Known rows, with every way that one mark hangs from another:
A(X(M(R))): [-2.56  1.30  1.05 -0.37  1.83  2.21  1.17  1.05 -0.09 -1.20 -1.36  0.31
  0.45 -0.18 -2.43 -1.40  1.49 -1.73 -0.28 -0.03  0.27]
J(A): [ 0.44  0.94  2.56 -1.72 -1.16 -0.19 -2.07 -0.94 -0.73 -0.19 -1.12  1.15
 -1.33 -0.66  0.50 -2.94  0.69 -1.77 -0.04 -0.91 -1.37]
N(M): [ 0.38 -0.10 -1.34 -0.36  0.57 -0.64 -1.47 -0.51 -0.99  0.22  1.10 -0.79
 -0.48 -0.85  0.48  2.74 -1.64 -0.53  1.25 -2.77  0.13]
R(M Q S(J)): [-2.54 -2.30  0.84  3.62 -2.30 -4.74  1.07 -2.11 -1.19  2.58  0.62  1.12
 -0.80  1.10  1.36  4.80  1.43  1.37 -2.30  0.40 -2.18]
A(J): [-2.85  0.24  0.07  0.25  0.25  0.82 -0.68 -2.75 -0.93 -0.01 -1.76  0.08
 -1.31  0.67 -0.77  1.50  1.37 -0.03  2.50 -1.68 -2.23]
J(S): [-2.00  0.98 -1.09 -0.58 -1.51 -1.83 -0.27 -1.70 -0.23 -0.08  0.57  1.27
 -1.48  1.80  2.52 -2.28 -0.55 -0.45  0.95 -0.24  1.49]
J(A(X(M(R))) S): [ 1.17  2.19  0.95 -2.54 -0.27 -0.25  0.72  0.25  1.94 -0.74 -0.32  1.47
 -0.41  0.47  1.13 -5.90  0.51 -1.67 -1.84  1.61  0.59]
N(M(R(Q S) X)): [ 0.64 -0.08 -1.86  0.06 -0.43 -0.73  0.80  2.34 -0.73  0.06  1.10 -1.09
  1.10 -1.41 -0.01  3.21 -1.94  1.48 -0.50 -0.43  1.81]
M(R(Q S)): [-1.77 -1.23  1.04  1.74 -2.06 -1.41  1.20  0.87 -2.01 -0.29  0.01 -0.94
  0.04  0.14  0.08  1.72  0.16  1.29  0.57 -0.04  1.52]
X(M(R(Q))): [-0.24 -0.70  1.53  0.88  0.48  0.33  0.65  0.47 -0.81 -0.06  0.88 -0.85
  0.45 -0.69 -2.18  1.65  0.16  0.54  2.20 -2.50  0.30]
N(M(J R(S) X(A))): [ 2.29  0.05 -2.77 -0.92  0.34 -0.34  0.43  1.91  0.27 -0.14  0.98 -2.57
  2.30 -1.06 -0.36  3.92 -2.15 -0.19 -0.08  0.62  1.92]
D(M(J(A) R X)): [-0.07  0.85 -1.04 -0.61  1.09  3.23 -1.48  1.08  0.57 -0.49  0.72 -0.19
  0.46 -0.99  0.58  0.30  0.61  0.86 -0.28  0.57 -0.19]
N(M(R X)): [ 0.34  1.29 -2.30 -1.20  0.78  0.71 -0.53  2.29 -0.47 -0.99  1.10 -0.86
  1.12 -2.01 -0.18  2.37 -1.89  0.16  0.19 -1.48  2.00]
R(S(J(A))): [-2.80 -0.09  1.57  0.79 -3.17 -2.88 -0.39 -2.58 -0.15  0.61 -1.79  0.69
 -0.53 -0.47  1.63 -0.29  1.65 -0.36 -1.68  0.14 -1.74]
J(A(X) M(R) S): [ 2.67  1.51  1.27 -1.32  1.83 -0.21 -0.40  0.55  2.80 -1.31  0.45  1.95
 -1.09  0.23  2.03 -7.06 -0.83 -1.40 -3.84  1.60  1.01]
J(A M(R)): [ 2.79  0.26  3.26 -0.41  1.61  0.25 -2.50  0.11  0.83 -1.01  0.35  0.70
 -1.17 -1.73  0.44 -3.35 -0.82 -1.21 -1.85 -1.36 -0.48]
R(Q): [-1.19 -1.55  0.80  1.22 -1.04 -0.79 -0.28 -0.93 -2.74  1.21 -0.43  1.49
 -1.30  1.61 -0.42  0.41  0.64  1.07  2.06 -1.74 -0.97]
D(M(J R(Q S) X)): [-1.27 -0.77 -1.56  1.50  0.11  1.78  0.24  0.92 -0.20  0.54  0.90 -0.68
  0.49  0.07  0.54  2.50  0.38  2.54 -0.17  1.25  0.18]
D(M): [-2.27 -1.01  0.21  1.47  0.00  1.71 -1.75 -1.30 -0.41  0.50  0.87 -0.04
 -1.54 -0.95  0.89  0.65  0.53  0.45  0.99 -1.52 -1.49]
M(J(A) R(S)): [ 0.47  0.72  0.55 -0.88 -0.49 -0.75 -0.46 -0.03 -0.66 -0.99 -0.44 -1.59
  0.70  0.76  0.87  1.35  0.45 -0.63 -0.08  1.19  1.31]
D(M(J R)): [-1.30 -0.67 -1.14  1.06  1.34  2.40 -1.60 -0.42 -0.37 -0.39  1.42 -1.21
 -0.18 -0.10  0.79  2.52  0.65  0.81  1.60 -1.01 -0.07]

Rows:
[ 3.59  1.01 -3.44 -2.09  1.03 -0.28 -0.17  1.86  0.22  0.04  1.69 -0.26
  1.38  0.45  1.03  1.67 -1.89  1.20  0.03 -0.07  1.88] : N(M(J(A S) R(Q) X))
[ 1.45 -2.19  1.37  0.94  0.09  0.30 -0.38 -1.75  0.69  0.72 -0.96 -1.06
 -0.23 -0.84 -1.98 -0.20 -0.11 -1.56  1.55 -0.75 -2.49] : X(A(J(M)))
[ 2.44  1.37  1.48 -1.29  1.64 -0.76 -0.79 -0.93  2.71 -0.23 -0.04  2.84
 -1.97  0.96  2.27 -7.61 -0.74 -1.68 -3.88  1.51 -0.35] : J(A(X) M S)
[ 3.53 -0.72  3.30  0.21  1.42 -0.09 -1.99  0.30  0.32 -0.31  0.49  1.08
 -1.20 -1.09  0.18 -3.05 -0.72 -0.19 -1.56 -1.40 -0.89] : J(A M(R(Q)))
[ 0.15  0.22 -1.24 -0.24  1.17  2.15 -0.97 -0.04  1.10 -0.54  1.30 -0.37
 -0.19  0.38  1.77 -0.63  0.80  0.38 -0.17  0.76  0.09] : D(M(J(A(X) S) R))
[ 1.77 -1.88  0.50  0.66 -0.35 -0.53  0.11 -1.96  1.43  0.79 -0.30 -0.78
 -0.35 -0.09 -0.76 -1.21 -0.59 -1.25  1.31 -0.08 -1.70] : X(A(J(M S)))
[-2.81  1.07  1.30  0.10  1.13  1.41  1.78  0.94  0.08 -0.97 -1.46 -0.11
  0.46 -0.20 -2.11 -1.04  1.35 -1.55 -0.94  0.74  0.41] : A(X(M(R(S))))
[-1.14 -0.36  0.30  1.49  1.33  0.68  0.35 -1.03  0.25  0.04 -1.08  0.15
 -0.73  0.03 -0.98  1.16  0.17  1.56  0.07 -0.42 -1.44] : A(J(M(R(Q S) X)))
[-2.43  1.36 -0.72 -0.47  1.96  1.62  2.27 -1.73  1.72 -0.14 -1.86  0.74
 -0.43  1.71 -1.45 -1.56  1.89 -0.53  0.29  0.87 -1.63] : A(J(S) X(M))
[-2.94  0.53 -0.65  0.79 -2.26 -0.56  1.64  1.99 -0.91 -0.34 -1.12  0.98
  1.49 -0.62 -0.25  0.60  0.98  2.14 -1.31  1.14  1.26] : M(R(Q S(J)) X)
[ 1.12  0.49  1.36 -0.95  1.39  0.27 -0.93 -1.61  0.02  0.55  0.03 -0.44
  0.05  0.49 -1.34  0.88  0.41 -1.06  1.73 -1.73 -1.25] : X(M(J(A)))
[ 0.80 -1.47  0.05 -0.04 -1.59 -0.49  0.51 -1.76  0.71  0.67 -0.80 -0.99
  0.00  0.07 -0.83 -0.80  0.11 -1.39  2.18  0.16 -1.41] : X(A(J(S)))
[ 1.57 -0.08 -1.62 -0.49 -0.80 -0.47  0.74  2.55  0.32 -0.32  0.98 -2.27
  1.80 -2.65 -0.48  2.53 -2.32 -0.19 -0.65  0.18  1.88] : N(M(R(S) X(A)))
[-1.73  1.09 -0.63 -0.42 -0.65  1.35  0.73  3.00 -1.67 -0.93 -0.53  1.16
  0.97 -0.44 -1.19 -0.28  0.22  1.42  0.35  0.13  1.95] : M(R(Q) X)
[ 0.65 -0.22 -1.07 -0.34 -1.30  1.10  2.00  2.67  0.05 -0.31 -0.55  0.00
  1.83 -0.59 -1.89 -0.70  0.03  1.20  0.86  1.39  1.08] : M(R(Q) X(A(J(S))))
[ 1.83 -3.02  1.57  1.82 -0.68 -0.46  0.74 -1.01  0.55  0.92 -0.72 -1.70
  0.21 -0.75 -1.93  0.66 -0.22 -0.47  1.09 -0.01 -1.93] : X(A(J(M(R(Q S)))))
[-1.11 -0.93 -0.36  2.05 -0.90 -3.27  1.67 -0.22 -1.42  2.49  0.71  0.58
 -0.32  2.50  0.68  5.17 -0.07  1.37 -2.32  2.87 -0.27] : R(M(J X) Q S)
[ 2.01  0.29 -3.14 -1.26 -0.45  0.29  1.68  2.38  0.13 -0.05  0.44  0.04
  2.47  2.02 -0.42 -0.31 -0.55  1.00  1.02  2.52  2.74] : M(J(S) R(Q) X(A))
[ 1.07  1.43 -0.99 -2.18  0.00 -1.14 -1.51 -2.23 -0.06  0.17 -0.06  1.00
 -0.77  2.92  2.25 -1.61  0.20 -1.04  0.89  0.47  0.22] : M(J(A S))
